What can hang from each mark:
q_559: q_647
q_941: q_647
q_8: q_45
q_647: q_559
q_7: q_328 q_941 q_959
q_223: q_328 q_559
q_328: q_7 q_45
q_45: q_8 q_647
q_959: q_507

Every row comes from one small tree of marks. The marks that hang from a mark follow it in brackets, in the order of their numbers. Every link used is in the known rows. Which tree was each row made from?
Known rows:
q_45{q_647}: [-0.435  0.351 -3.466 -1.326 -0.658  3.275 -1.439  3.430 -0.735  1.302
 -0.649 -0.602 -2.777  0.225  0.819 -0.001 -0.495 -1.902  3.943 -0.356]
q_45{q_8}: [-0.349 -1.750  1.499 -0.213 -0.013  2.540  0.194  3.911  2.470 -0.261
  0.418  1.035 -2.001  1.915 -0.159  0.054 -1.705 -1.494 -0.567 -0.645]
q_7{q_328{q_45{q_8}} q_941 q_959}: [ 2.826  1.746  4.519 -1.422  0.315 -2.085  3.374 -1.909  2.860  0.222
 -3.636  1.731  2.266 -2.111 -0.519 -1.782 -4.080  0.348 -4.284 -2.619]
q_7{q_328{q_45}}: [ 0.478 -0.918 -0.705 -0.855  0.659  1.738  2.798  0.597 -1.214  0.567
  2.221  1.924  0.408 -2.894  1.058 -1.228  1.407  0.991 -0.232 -1.686]
q_328{q_7{q_941} q_45}: [-0.666 -1.339  2.550  0.915  0.650 -1.892 -0.594 -1.443 -3.408 -2.137
 -0.019 -1.948 -2.939 -1.570 -0.740  1.312  0.485 -0.684 -1.256  0.289]
q_223{q_328{q_45{q_8}} q_559}: [-2.558 -0.012 -0.786  5.062  0.900 -0.259 -2.747  1.100  1.390  0.937
  1.054 -1.515 -0.160  1.745  3.185  0.243  3.496  0.632  0.526  2.108]
q_223{q_328{q_45} q_559}: [-2.627  0.090 -2.653  4.929  0.340  0.016 -2.936  1.092 -0.056  1.087
  1.032 -1.348  0.547  1.026  3.572  0.636  4.740  0.962  1.757  2.743]
q_7{q_328 q_941{q_647{q_559}}}: [ 1.194 -0.491 -0.423 -4.290 -2.654  3.678  1.149  0.047  2.405  1.293
 -2.391  3.508  1.665  1.877 -2.317 -1.315  0.628  0.504 -1.627 -2.112]
q_959{q_507}: [ 0.394 -2.396 -2.168 -2.941 -0.400  5.239  1.086  0.322  0.599 -1.949
  2.196  1.984 -0.459 -1.284  0.734  2.074  1.127 -0.323  0.511 -0.466]
q_647{q_559}: [-0.743 -0.328 -0.742 -3.450 -1.405  3.530  1.178 -0.740 -2.612  0.954
 -0.130  1.719  0.200  1.367 -0.586  1.317 -0.065 -1.343  1.100  1.463]
q_7{q_328{q_45} q_941 q_959{q_507}}: [ 3.395  1.210  2.720 -3.131  0.304 -0.419  3.946 -4.402  2.017 -1.071
 -2.394  2.141  3.107 -4.099 -0.099 -0.557 -2.683  1.022 -3.956 -2.788]
q_223{q_559}: [-1.217 -0.801 -3.950  0.396 -0.646  5.372 -3.823  1.245 -1.084  0.924
  0.066  1.531  1.766  0.702  2.677  0.805  2.865 -0.781  3.000  1.390]
q_7{q_328 q_941{q_647}}: [ 1.338 -1.129 -1.109 -2.864 -2.521  3.480  0.509  2.250  3.502  0.695
 -2.181  3.430  1.211  1.487 -1.693 -1.490  1.236  0.724 -1.263 -2.542]
q_223{q_328{q_7 q_45} q_559{q_647}}: [-1.073  0.467 -1.424  5.781  1.164 -4.308 -3.075 -3.014 -2.810 -1.575
  2.192 -4.373 -0.339  0.802  1.318  1.407  3.885  0.485  2.084  3.321]
q_223{q_559{q_647}}: [ 0.595 -0.348 -3.342  2.144 -1.085  3.172 -3.210 -0.473 -1.434 -0.260
  0.197  0.053  0.955  0.727  1.834  0.799  2.031 -1.009  4.063  1.068]
q_941{q_647{q_559}}: [-1.558 -2.688 -0.443 -3.348 -3.022  4.086  0.553  2.780  0.578  1.649
  1.241  2.236 -1.479  3.475 -4.127 -0.001  0.840  0.316  1.419  0.182]
q_559{q_647}: [ 2.156 -1.067 -1.396  1.844 -1.735 -0.068  0.803  1.253 -0.871 -1.801
  0.864 -0.599 -1.780  0.607 -0.530  0.964 -0.128 -1.291  3.390  0.299]
q_7{q_328{q_45} q_941{q_647}}: [ 0.831 -1.416  0.936 -0.960 -2.001  2.055  1.490  1.354  2.641  0.763
 -1.134  2.465 -0.257 -0.415 -1.440 -1.929  1.170  1.393 -1.900 -3.254]
q_7{q_328 q_941 q_959{q_507}}: [ 3.830  1.577  0.648 -4.895 -0.185  1.048  2.905 -3.490  2.891 -1.039
 -3.384  3.299  4.704 -2.217 -0.320 -0.062 -2.636  0.504 -3.284 -2.035]
q_8{q_45{q_647}}: [-2.223 -0.152 -1.767 -2.141 -0.632  1.883 -3.351  5.379 -2.008  0.523
  0.605  0.851 -1.231  2.016 -0.720  0.323 -4.798 -1.964  3.029 -0.238]
q_8{q_45}: [-2.170 -1.470 -0.853 -1.756 -0.892  1.876 -2.552  5.507 -1.625 -0.443
  1.489  2.243  0.277  2.233 -0.714  1.007 -3.792 -1.187  1.614  0.443]
q_45{q_8 q_647{q_559}}: [-0.697  1.154  1.301 -2.735  0.208  2.941 -0.153  0.472  0.533  1.758
 -1.131 -0.857 -3.462  2.105 -0.901 -0.558 -3.851 -2.938  0.978 -1.119]

Which tree is each row?
[ 0.340  0.458  0.998 -1.880  1.225  1.577  2.723 -0.958 -0.821  1.510
  1.579  0.733 -0.972 -2.168  0.241 -1.922 -1.033 -0.075 -0.732 -2.526] => q_7{q_328{q_45{q_8 q_647{q_559}}}}
[-1.357 -2.016  4.320  1.045  2.303 -2.197  0.371 -0.736 -2.879 -1.932
  3.071 -2.412 -4.070 -1.218 -1.481  0.686 -1.019 -0.618 -1.903 -0.021] => q_328{q_7 q_45{q_8}}
[-2.031  0.044  0.971  2.833  1.935 -4.517 -0.426  1.142 -0.466 -0.743
  1.907 -4.117 -3.617  1.175 -0.024  0.577  0.877 -0.134 -0.457  1.710] => q_223{q_328{q_7 q_45{q_8 q_647}}}
[ 0.312 -0.164  4.023  0.298  1.006 -4.317  0.382 -2.783 -3.031 -1.959
 -1.089 -2.048 -1.362 -2.050 -1.596  1.157 -2.042 -0.390 -2.132  0.599] => q_328{q_7{q_941 q_959} q_45}
[-1.515  0.550 -0.199  2.790  0.713 -4.302 -1.127  0.621 -0.888 -0.821
 -0.194 -3.759 -2.918  1.039  0.464  1.042  1.794 -0.167  0.062  2.003] => q_223{q_328{q_7{q_941} q_45{q_647}}}
[ 1.521 -0.016  0.427 -0.474 -0.782  1.497  1.737 -0.183  0.918  0.172
 -1.983  2.007  0.691 -1.985  1.385 -1.158  0.743  0.258 -1.862 -2.396] => q_7{q_328{q_45} q_941}
[ 0.498  0.046 -1.313 -1.136  0.816  1.734  2.182  0.514 -1.355  1.273
  1.727  0.899 -0.541 -3.091  1.125 -1.669  0.642  0.465  0.710 -2.102] => q_7{q_328{q_45{q_647}}}
[ 0.066  1.509 -2.388  3.390  0.843 -4.634 -3.364 -3.039 -1.748 -1.474
  0.503 -3.351  2.232  2.274  0.395  1.652  2.211  0.121  2.027  4.342] => q_223{q_328{q_7{q_959}} q_559{q_647}}
[ 2.249  0.478  3.136 -2.032 -1.464 -1.358  2.917 -0.506  3.199  1.041
 -2.759  2.328  1.990 -1.059 -2.906 -2.227 -2.392  1.762 -3.044 -2.787] => q_7{q_328{q_45} q_941{q_647} q_959}
[-0.856  0.412 -2.054  6.724 -0.113 -2.165 -2.244 -0.730 -0.410 -0.184
  1.329 -2.774 -0.122  0.922  2.733  0.681  3.958  0.648  2.822  2.492] => q_223{q_328{q_45} q_559{q_647}}
[-2.371  0.522 -0.962 -3.590 -0.720  2.084 -2.758  3.150 -3.098  1.007
  0.418  0.946 -0.813  2.369 -1.258  0.563 -5.303 -2.185  2.654  0.182] => q_8{q_45{q_647{q_559}}}
[-0.151 -1.064  4.455 -0.213  0.183 -3.901  0.286 -1.638 -1.791 -1.548
 -0.477 -1.816 -2.025 -0.870 -3.619  0.576 -1.741  0.336 -2.058  0.057] => q_328{q_7{q_941{q_647} q_959} q_45}
[-2.825 -0.008 -0.181  4.331  2.172 -2.448 -3.438 -1.116 -1.011 -0.339
  1.959 -3.048 -0.290  1.598  1.845  0.964  3.514  0.536 -0.229  2.974] => q_223{q_328{q_7 q_45{q_8}} q_559}
[-0.147  1.120 -2.907  4.146 -0.039 -2.958 -4.535 -2.558 -0.873 -1.800
 -0.887 -3.239  1.323  3.110  1.169  1.833  3.629 -0.382  1.824  3.622] => q_223{q_328{q_7{q_941}} q_559{q_647}}
[-1.709  1.208 -2.952  1.766  1.362 -2.138 -4.016 -1.379 -1.325 -0.156
  0.144 -1.788  3.031  2.412  1.228  1.667  3.088  0.445  1.050  4.464] => q_223{q_328{q_7{q_959}} q_559}
[ 1.848  1.898  0.930 -2.080  1.416 -1.661  3.474 -1.420 -0.891  1.509
  0.131  0.796  1.572 -3.783 -0.300 -1.965 -2.826  0.836 -0.395 -1.703] => q_7{q_328{q_45{q_647}} q_959}
[ 3.213  0.224  1.175 -5.467 -1.528  1.514  2.781 -1.892  4.682 -0.451
 -2.554  3.635  3.709 -0.597 -3.173 -0.915 -2.254  1.549 -3.205 -2.828] => q_7{q_328 q_941{q_647} q_959{q_507}}
[ 1.899 -0.805  1.759 -3.360 -2.588  1.574  0.832  0.300  4.702 -0.956
 -3.435  2.321  1.127  1.153 -3.238  0.762 -2.646  0.312 -1.688 -1.231] => q_7{q_941{q_647} q_959{q_507}}
[-2.627  0.940 -1.454  4.882  1.061 -0.278 -3.393  1.027  1.103  1.636
  0.470 -2.525 -1.074  1.450  3.225 -0.220  2.758  0.077  1.523  1.634] => q_223{q_328{q_45{q_8 q_647}} q_559}
[ 1.449  0.861  1.593 -0.525 -0.024  1.376  1.196 -0.260  2.218  0.753
 -2.607  0.811 -0.936 -1.512  1.034 -2.042 -1.234 -0.607 -2.023 -3.561] => q_7{q_328{q_45{q_8 q_647}} q_941}
[-0.433  0.662 -4.099  4.773 -0.702 -0.845 -3.265  0.122  0.390 -0.281
  0.413 -1.802  1.300  2.809  2.436  1.096  4.068  0.052  3.393  3.196] => q_223{q_328 q_559{q_647}}
[-1.875  0.559  0.776  2.833  0.425 -2.444  0.722  1.892  1.185  0.955
  0.797 -2.541 -3.187  1.714  0.875 -0.004  0.543 -0.169  0.201  1.201] => q_223{q_328{q_45{q_8 q_647{q_559}}}}
[-1.975 -0.801 -0.268  3.000  1.198 -4.340  0.034  1.220 -1.665 -1.294
  2.426 -2.873 -1.987  0.768  0.303  1.488  2.898  0.670 -0.169  2.880] => q_223{q_328{q_7 q_45}}
[ 2.341  0.324  1.593 -3.506  1.657 -0.282  4.992 -3.669 -0.107 -0.542
  1.775  2.119  2.774 -5.009 -0.326 -0.657 -2.016  1.710 -2.321 -2.032] => q_7{q_328{q_45} q_959{q_507}}
[ 1.734  1.793  2.711 -1.920  1.879 -1.936  3.680 -1.253  0.436  1.429
  0.062  0.536  0.994 -3.128 -0.748 -2.380 -4.214  0.541 -1.555 -2.307] => q_7{q_328{q_45{q_8 q_647}} q_959}
[ 1.823  0.931  1.498 -1.848  1.148 -1.748  4.148 -1.248 -0.711  0.835
  0.686  1.809  2.701 -3.631 -0.262 -1.551 -2.177  1.402 -1.473 -1.222] => q_7{q_328{q_45} q_959}
